Every row comes from one small tree of marks. The marks that hang from a mark follow it in brackets, in alphabetical order. Every link used is in the known rows. Which tree was each row made from?
(in the rows, 128 means zero)
Known rows:
litod[dipa[nupak[doredu pomer]]]: [189  87  72 119 141 137 146 164 109 131 134 120 133 129 100 115 131  75
 117 130 138]
pomer[nupak[doredu[guvi]]]: [135 158 136 184  95 140  59 152 140 143  83 115 142 142 144 156 132 131
  89 135 126]
dipa[litod nupak[doredu noda]]: [ 93 149  86 121 146 141 224  68 113 133 177 112 154 134  90 117  90 112
 149 128 131]
litod[dipa[nupak[doredu[guvi[mumov[tesu]]] noda pomer]]]: [152 119 149 108 134 125 125 137 180 101 135 129 152 107  91 100 136 137
 147 175  91]
nupak[dipa doredu[guvi] noda]: [113 131 170 156 163  93  89 130 164 115 100 216 107 117 154 145 148 174
 137  80 112]
pomer[nupak[dipa]]: [181 124 114 151 106 121  86 168  78 152 125 112  94 174 148 146 141  99
  75 113 153]
noda[nupak[dipa[litod] doredu[guvi] pomer]]: [146 127 142 127  99 135  85 149 133 137 102 105 108 106 128 129 131 125
 132 122 134]
guvi[mumov[tesu]]: [ 77 141 140 124  71 133 152 108 112 113 147 136 148 162 125 144 117 111
  83 140 100]
litod[dipa[nupak[doredu[guvi] pomer]]]: [178  98  90 141 133 142 103 185 124 121 123 129 132 126  99 119 129  91
 103 138 120]
noda[nupak[dipa]]: [159 112 127 147  56 149 111 152  61 133 133 139  85 160 124 150 123  84
  75  75 140]
konod[guvi[mumov[tesu]]]: [ 80 157 139 144  83 169 111 127 116  98 135 156 141 196 123 131 125 109
  90 131  87]
dipa[litod nupak[doredu[guvi[mumov]] noda pomer]]: [ 73 136 132 108 156 150 173  88 161 121 139  90 178  80 106  95 103 154
 177 188 108]
litod[dipa[nupak]]: [179  97  59 132 104 158 153 174  52 119 177 143 115 181  92 123 103  56
  56 100 134]
nupak[dipa[litod] doredu[guvi[mumov[tesu]]] noda pomer]: [ 90 142 184  85 176  75 123 105 207 109 118 142 136  83 143 105 152 197
 186 166 103]
pomer[nupak[dipa noda]]: [181 131 133 153 130 109 101 137 103 144 127 130 104 154 152 143 147 131
 111 106 155]
mumov[guvi]: [109 131 117 161 109 151 126 151 120 129 116 167 123 196 146 188 124 129
  90  86 139]
dipa[litod nupak]: [101 135  52 131  99 163 202 116  45 135 199  89 137 177  88 127  74  60
  86 128 133]
konod[guvi[mumov]]: [ 82 142 124 144 105 192 111 136  94 106 121 171 143 179 148 126 116 115
  85 118 105]
noda[nupak]: [139 127 120 167  36 173 124 127  63 136 130 114 120 161 114 165 103  78
  72  83 143]

Which tree is each row?
[169 146 109 127 141 111 131 123  90 149 160 108 108 159 145 123 128 132
 111 111 160] | pomer[nupak[dipa[litod] noda]]
[ 95 125 169  84 192  98 122 113 187 121 106 158 138  68 166  99 144 200
 177 153 120] | nupak[dipa[litod] doredu[guvi[mumov]] noda pomer]
[127 126 164  97  93 147  98 146 144 130 106 104 126  88 136 106 126 149
 130 152 119] | noda[nupak[dipa[litod] doredu[guvi[mumov]] pomer]]
[130 116 142 127 172  87 145 104 146 128 115 200 109 118 154 144 153 152
 148  75 138] | nupak[dipa doredu noda]
[129 164 165 107 143 119 101 126 168 135 125 135 135 109 159  92 128 194
 129 158 121] | pomer[nupak[dipa[litod] doredu[guvi[mumov]] noda]]
[155 119 140 135  73 138 120 139 108 135 116 147  98 131 127 147 132 106
 105  82 132] | noda[nupak[dipa doredu]]
[ 98 141 115 137 160 136 161  96 148 125 140  89 162 103  97 120 109 131
 176 160 125] | dipa[litod nupak[doredu[guvi] noda pomer]]
[152  85 134 134 178  88 124 123 116 132 109 152 102 120 156 150 162 131
 158  92 158] | nupak[dipa noda pomer]
[124 146 181  96  72 127  98 137 167 120 119  90 121 102 119 112 131 143
 141 168 104] | noda[nupak[dipa[litod] doredu[guvi[mumov[tesu]]] pomer]]
[ 99 117 142  88 163 110 109 152 160 124 104 146 132  89 161 103 137 164
 140 161 120] | nupak[dipa[litod] doredu[guvi[mumov]] pomer]
[110 119  67 117 140 141 199 104 109 146 155  64 155 121  99 123 106  84
 149 160 146] | dipa[litod nupak[doredu pomer]]
[125 184 181 107 129  96 104 119 188 127 137 120 130 120 137 103 135 186
 137 172 101] | pomer[nupak[dipa[litod] doredu[guvi[mumov[tesu]]] noda]]
[110 128  87 117 167 130 211  70 132 140 151  75 160 103  98 118 111 116
 187 153 148] | dipa[litod nupak[doredu noda pomer]]
[131 111 176 149 187  81  73 136 184 121  68 173 114  86 160 148 172 175
 176 110 127] | nupak[dipa doredu[guvi] noda pomer]
[166 105 108 113  90 139 126 141  70 145 139  84  95 135 127 133 123  87
 115 107 163] | noda[nupak[dipa[litod] pomer]]
[110 117 145 169 147 135 123 112 161 124  98 108 155  95 104 145 134 132
 175 150 114] | dipa[nupak[doredu[guvi] noda pomer]]
[130 111 117  94 207  76 164  94 158 139 124 146 121  93 157 124 153 157
 190 108 161] | nupak[dipa[litod] doredu noda pomer]
